Each row comes from the steps of one walk. Every step used is in the known rows, and no mark comes twice. Write the walk behind each row, first mark first.
Known rows
n/b/m: [ -6   3   4   7  22  -6  -1  -1 -23  -7 -19  17 -14   3  -1   2 -22   6
 -11 -11   3  -7  -4  25   0 -19   4  -6   7 -10   8  17   2   5   5 -17
   2 -18   1 -14   6  -5  -2 -26]
w/u: [  4   0  -2   2  -1   6   3 -10  -3   5   8 -11   2  -7  -2  -8   8  -1
  -2  -3  -1   1  -9  -2  -8   2  -1  -1  -8 -14  12  10   5   3 -13   5
 -14   3  -1   5   1  -5   1  -9]
g/v: [ -4   4   5   5   2  -5   7 -17   5  -3  10   5  -2   6   1   3  -7 -15
  -8  -3  -2  -9  -5   6  -7  -7   7  17   6   8  -1 -12   5   3  -9   3
   5   4   4 -10   6   2   8   1]
r/w/u/g/v/n/b: [-13  -2   7  21  13   3   5 -50 -16  17  27  -7   4  12   7  -1  -1 -18
   8 -15  10  -2 -34  36 -15   0  14  16   8 -12  16  10  11  10 -24   1
  -6  10  12  -9  19  -8  10 -23]
m/u: [  3  -1  -2 -16   6  -5  10  14   2  -1  -2  -1  -1   4   0  -7  -7  -1
   2  -4   1   7   1   4  10   2   2  -4   3   7  10  -5  -1   4  -5   1
  -6   2 -10   4   1  -8   2   3]
m/u/g/v/n/b: [-27   5   6  10  30 -13   8 -26 -10  -8   5  14   4  24   1   3 -25 -15
   1 -10   7  -3 -13  40  -8  -9  22  11  25  15  10 -20   7   6 -17  -4
   1   9  -3 -19  14 -12  15  -6]
q/w: [  0  -5  -3   3   6  16   0  21   5   8  -1  -8  -8 -10  -6  -5   7   1
   2   1  -4   1   3  -3  -5   6  -6  -9  -9   1 -11   1   6   0  -2  -1
  -3   4  -7  11  -8  10  -2 -15]
w/u/m: [  1  -1  -1  -2  25  15   7  -4  -9  -5  -2 -16  -5  -6  -8 -12   8   4
 -10  -8  -3  -1 -26   0  -2   7   4   7  -4 -22  12  29   6   5 -15  11
 -14   4   7 -10  -5  -6   6  -9]
f/x: [ 11   5   6   2   2 -12  -9 -12  -3   1   5   6  11   5  10   7  -4   9
   2   2  -3  -6  -2   0  -1  -7  16  -1  11   7   7 -17   1   2  12  -8
   0   3   8  -3   2   6   9  10]
n/v/g: [  6  12  -1   9  16   8   2 -10 -11  -4   7  20  10  -4  -6  -1  -1 -16
 -10  -2   4  -3  14  20   8   0  -1  10   9  -5  -8 -21   5   4  -1   8
 -19 -12  -6  10   2 -18  20 -17]
u/g/v: [ -5  -4   1   7  14  -5  12 -14   4  -7  15   4   1  10   2  -1 -11 -21
  -3  -5  -2  -7  -8  15 -12   0  14  18   1  14  -4 -19   6 -10 -22   9
   4   4  15  -9   7   1  16   2]
r/w/u/m: [ 17  -7   0  -3  13  21   4  -6  -9  11   8 -24 -10  -7   1 -11  13   1
  -2 -14  -3   3 -34   3   1  10   3   3  -9 -25  15  44   1   7  -9  16
 -18   7   9  -2  -1  -8   2 -12]
g/v/n/b/m/u/w/r: [-22  -4   5   3  20   2  24 -24 -18   5   0   6 -25  28   8  -6 -27   1
 -14 -20   2   3 -19  32   6  -8  20  -6  18   7  11   7 -13  22   4  -5
  -6  -6 -21 -19   4   3  11 -29]
b/m/u/g/v: [  0  -5  -2 -13  30 -15  21   1  -1 -16   3  18 -14   9   2 -12 -32 -24
 -18 -16  -3  -6   1  29  -2  -7  18   9   5  17  15 -12   5  -5 -24   2
  -2  -4  10 -13   7  -4  19 -14]
b/m/u: [  6  -5  -3 -20  19  -4   9  14  -4  -8 -11  13 -16   1   0  -9 -19   0
 -12  -9   0   3   5  13  11  -6   8 -10   6   1  17   4   1   2  -1  -7
  -8  -9  -5  -1   1  -5   2 -12]
s/q/w: [  5 -13   4 -10   6  19   5  21   4  -2  -5 -14  -5 -14  -9  -9   9 -12
   7   2   0   7   4 -11 -12   2  -7 -16 -19 -12 -12   4  14   3 -10   3
  -8  10 -16  20 -10  19 -17  -8]
s/q/w/u: [  7 -14  -1 -12   7  24   9  12   2   7   3 -25  -3 -21 -12 -20  18 -12
   9   2  -5   8  -8 -15 -19   6  -5 -17 -31 -26   0  10  18   7 -23   8
 -24  10 -18  26 -11  12 -22 -17]
b/m/u/w: [  9  -6  -9 -26  19   8   9  31  -3 -11  -3   4 -21   4   3 -20 -21   3
 -11 -16   1  10   4   2  13   4   7  -8   0   4  11  14 -12   6  -1   4
 -20  -5 -18  -7  -8   5   4 -21]
n/b/m/u/w/q: [  0 -11  -7 -22  21   9  -5  24 -16  -7 -14   6 -18  10   9 -18 -36  11
 -11 -13   7  14  -6   9  14  -9   6 -12  -1 -14  16  38 -18  19 -18  -1
 -24 -11 -26 -17  -5  -1  -7 -35]
r/w/u/g/v/n/x: [  2   4   1  25   3   7  -1 -53  -7  21  35   3  11  15  10  -3 -10 -13
   0 -12  11  -7 -21  29 -17   2   9  25  22   2  18 -10   8   6 -11   7
  -4  21  18   3  17   6  13  -9]
g/u/w: [  5  -5  -8   1   8  17  10  13  -7  -1   8  -9 -12   0   8   4  -1  -8
   0  -5  -1  12  -7   3   2  20  13  -9 -12  -4  -6  19  -9  11  -7  23
 -20   2 -14   2 -10   8   4 -16]
s/q/w/u/g/v: [  3 -18   1  -5  18  19  19   0   7   1  18 -20  -4 -12 -11 -22   7 -34
   4  -2  -6   1 -12   2 -28   5   8   5 -28 -13  -3  -2  25  -2 -42  16
 -17  16  -3  15  -2  14  -5 -15]
v/n/b/m/u: [-25   7   4  -1  29  -9  -3 -12 -26  -6 -22  21 -12  10  -2   0 -27   9
  -9 -12  12  -2  -5  35   6 -17  12 -13  28  -1  22   3   2  18   6 -20
  -1  -8 -14 -14   7 -13   0 -20]
v/n/x/f: [ -8  22   2  29   0  -7 -12 -23  -9   7   2  35  20   8   4  23 -13  20
  -3  -6  16  -4  -4   8   2 -11   6   9  39  13  15 -31   0  -3  21 -12
   4   6  -2   5   9   8  13   4]
j/w/q: [  0 -22   2  -8 -10  16 -10  -1   7   6   1 -14   1 -12  10   9  -4  -5
   8   9   9   7   1   0   6  -9   7 -14  -7  -5   9  35  -8  20 -15   7
  -5   2 -10  -3 -12   3 -13 -13]
n/v: [ -9   5   2   9  -2  -3  -5  -3  -5  -3   4  10   5   4  -3  10   1  -9
   1   2   1  -6   8  14   1 -10   1   5  10   4  -6  -3   0   5   0   2
  -6  -8  -6   9   7  -8  14 -11]
n/b: [ -5   4   8   9   9  -2  -4  -3 -16   0  -8   6   4   6  -2   5 -10   8
   1  -4   4   0 -10  11   1 -11  -4  -4   6  -5   1  10   2   4   3  -6
  -1  -5  -2  -9   3  -5  -3 -15]

Write each row's walk
[  2  -6   1  -9  19 -10  19  -4   8  -8  14   3   0  13   1  -9 -16 -22
   0  -8  -3   0  -2  16  -5  -2  15  12   1  20   6 -20   3  -6 -27  10
  -4   8   6  -5   6  -6  18  -1] -> m/u/g/v
[-24   1  -2  -3  30  -8  12 -22  -4 -17   5  22 -11  13   1  -8 -27 -21
 -14 -16   9  -9  -3  37  -6  -4  26  13  22  15  18 -22   6   3 -16  -5
   3   2   3 -17  12  -6  20  -4] -> b/m/u/g/v/n
[  3  -5  -4   1  28  33   7  18  -2   3  -3 -25 -13 -15 -16 -20  15   2
  -5  -7  -8   0 -22   1 -10  10   2  -4 -14 -20   0  25  12   6 -15  10
 -15  10  -4   0 -12   2   3 -22] -> q/w/u/m
[  3 -15   8  -2  21  24   8  -4  -5   1   4 -25  -3 -19  -4  -3  12  -1
   4  -8   0  -1 -23   6   4   3  12  -9  -5 -13  13  48   7  13 -10  18
 -12   4  -1  -8 -16  -6   2 -24] -> j/w/u/m
[  5 -15 -10  -8   1  26  -1  12  -6  -4   3 -14  -9  -3  14   1 -14  -5
  -1   2   0  14  -6  -2   2  14  16  -9 -18 -16   1  34 -21  19 -24  24
 -24   0 -22  -3 -11   8  -1 -15] -> g/u/w/q
[ 12  -7  -8 -20   8   9  13  26   6   0   9  -7  -7   8   4 -17  -8   1
   4  -9   1  17   2 -11  15  11   0  -4  -3   7   1   6 -14   4  -6  13
 -19   8 -21   1  -8   3   3 -11] -> m/u/w
[ -7  -2   4  -4  39 -15  17  -3 -13 -18  -3  23 -12  17   1  -2 -39 -16
 -13 -17   3  -6  -9  41  -1 -19  14   8  10  11  15   0   6  -1 -20  -3
  -3 -12   9 -21  12 -11  18 -26] -> n/b/m/u/g/v
[-30   6   6  21  36  -5   4 -38 -22 -11  -1  28  -7  16   0   2 -31 -15
 -13 -14   8 -14 -14  45 -15 -16  21  11  21   4   8  -9  12   6 -11 -14
  10  -5   8 -28  16  -3  15 -19] -> u/g/v/n/b/m
[ 13 -13  -8 -18  -7   8  27  13   6   7   5 -21 -12  13   8 -15  -4   4
   5  -7  -6  17  -7  -8  16  15   4 -13  -7  13   3   6 -21   6  -1  12
 -14   1 -17   9 -13   5  -1 -14] -> m/u/w/r
[  5   8  -1  13  23  12  10 -10 -20  -4   5  18   5 -10   0  13  -2 -26
  -9  -1   3  -2   8  36   8   7  14   3   4 -10  -1 -13   7  12  -9  21
 -25 -15 -10  16   0 -21  26 -24] -> n/v/g/u
[  5  12   3  13  46  24  12  -9 -28 -18  -5  12  -2  -8  -7   6  -4 -23
 -17 -10   1  -6  -6  38  11  10  21   5   9 -13  -5   5   7  13  -6  28
 -26 -13  -7   1  -6 -21  32 -20] -> n/v/g/u/m
[-24   4   4  17  13  -2   4 -39   0  -6  16   8   4  13   2   0  -9 -22
  -1  -4   7  -8  -9  26 -17   2  21  18  17  10  -1 -24   8   0 -17   0
  11  12   8 -14  14  -1  16   6] -> u/g/v/n
[ 24  -7  -5   3  14  29  32  -9 -15   6   9 -14  -9  -4  11  -8  -2 -14
  -3  -9  -6  13  -7   7  16  30  15 -12 -19  -8  -3   0 -14   8  -4  30
 -26 -10 -15  10 -17   0  11 -30] -> v/g/u/w/r
[ 20 -14  -7  -3   1  11   8 -12  -3  17  21 -24   4  -7   7 -13   7 -11
  12  -9   1   6 -15   7  -5  11   3   7 -19 -12  14  21   4  -3 -24  10
 -15   4  15  10   5  -3   0 -19] -> r/w/u/g
[-29  -4  -2  -5  27   9  -6 -12 -14  -6  -5  15 -20  21  11 -12 -41  -1
 -18 -12  12   2 -16  26   2 -13  19   4  21  -8  15  17 -13  30 -19  -4
 -13   1 -28 -30   9   0   5 -21] -> g/v/n/b/m/u/w/q
[ -7  15   0  17  35 -17  10 -24  -9 -10   6  52   5  18   5  10 -42  -3
 -21 -21  13 -10  -3  37  -2 -15  26  21  48  27  26 -45   6  -9  -3  -9
   2   1   7  -6  15   6  33  -7] -> b/m/u/g/v/n/x/f
[-24  -4  -4  15  19  19  10 -21   5  11  24 -11  -3  -2  -7 -11   7 -20
  -2  -4   5  -8 -15  21 -32  10  18   8  -5  -2   0 -17  18   3 -31   4
  -8  18   1   0   7   8  14 -14] -> q/w/u/g/v/n
[ 17 -13  -3  -9 -17  14 -16  -4   2  18   5 -17  -3  -3  14  -6  -2   1
   3   2   6   8 -10   1   3  -2  -3   3  -4 -18   8  32 -13  14 -15   5
  -7   2   0   4   2   2 -11  -4] -> r/w/q
[  1 -22   8   1 -14  10  19 -13   1  11   3 -22  -3  -7   9  13   9  -1
  14   3  -1   4  -3   3  10   1  10 -21 -11   9   2  27  -7  14   8   6
   6  -4  -5  10 -16   6  -8 -23] -> j/w/r
[  7 -14 -10 -10  -6  21 -10  17   5   0   5 -13  -7   4  10 -16  -9   2
  -1   3   1  13  -6 -15   1   6   2   1  -8  -9  -2  20 -22  13 -23  12
 -18   4 -18  -8  -7  10  -6  -4] -> u/w/q
[  9  -8  -5 -14  18  -6  13  12   6  -8   3   0   3   4   1 -10 -12 -10
   6  -5   1   9   4  10   5   5  11   1  -2  12  12  -9   1  -9 -19   7
  -8   3   0   2  -2  -6   8  -4] -> m/u/g
[  7  -9  -6 -18  27  -4  13  14  -3 -13  -8  10  -9   6   1 -16 -24 -10
  -7 -13   1   2   6  19   5   0  14  -1   2  10  16  -4   1  -9 -16  -2
  -7 -10   4  -3   0  -4   7 -16] -> b/m/u/g
[ 10 -11  -3  -2 -10  15  21   1   1   8   9 -21 -11  10   8  -6   1   7
   5  -5  -9  10  -8 -13   9  13   2  -9 -13   4  -4   9 -20   4   6  11
  -8  -1 -10   2 -11  13  -1 -12] -> u/w/r
[ 20   3  -7   0  23  29  16   4 -13  -1  13  -2  -5  -9   8 -11  -6 -14
  -6 -10   1   9  -1  11  11  27  11  -5 -10 -10  -6  -3  -5   8 -12  31
 -31  -4 -14   4 -11  -4  13 -26] -> v/g/u/w
[ -7  -2   2  15  18  20   5 -24   1   6  20  -3   9   0  -8  -9  -4 -23
   1  -2   8  -5 -10  16 -32  -1   6  10   5  -5   6 -29  28   7 -25   7
 -11  24  -6  14   2  23   3  -9] -> s/q/w/u/g/v/n/x
[ 22  -7 -10  -4  16  34   3   7  -9  -1   9  -5  -6  -9  12 -13 -14 -14
 -10  -3   3  13  -3   5  13  22  11  -4 -15 -24  -1  13 -16  17 -27  32
 -37  -5 -22  -1 -14  -2   8 -24] -> v/g/u/w/q
[-28   5   1   2  33   0   7 -10 -20  -9   2  19 -23  20   4 -11 -34  -4
 -17 -19   8   2 -12  30   1 -10  17   5  26   5  10   4  -5  21  -3  -6
  -9   1 -20 -26  11   0  11 -24] -> g/v/n/b/m/u/w
[  2  -1  -4 -14  28   4   8  27 -17  -9 -12  11 -22  12   3 -16 -30   9
  -6 -18   4  10  -4  17  16  -4   4 -11   1   1   9  19 -10  11   1  -1
 -19 -10 -17 -12  -3  -3  -2 -36] -> n/b/m/u/w
[ -3  -6  -1  14   3   9   6 -50  -3  17  34 -12   4   7   9  -4   2 -25
   4 -11   6  -2 -26  24 -17  11  17  19   5  -8  16   4   8   6 -25   8
  -6  18  13  -3  18  -2  13  -6] -> r/w/u/g/v/n
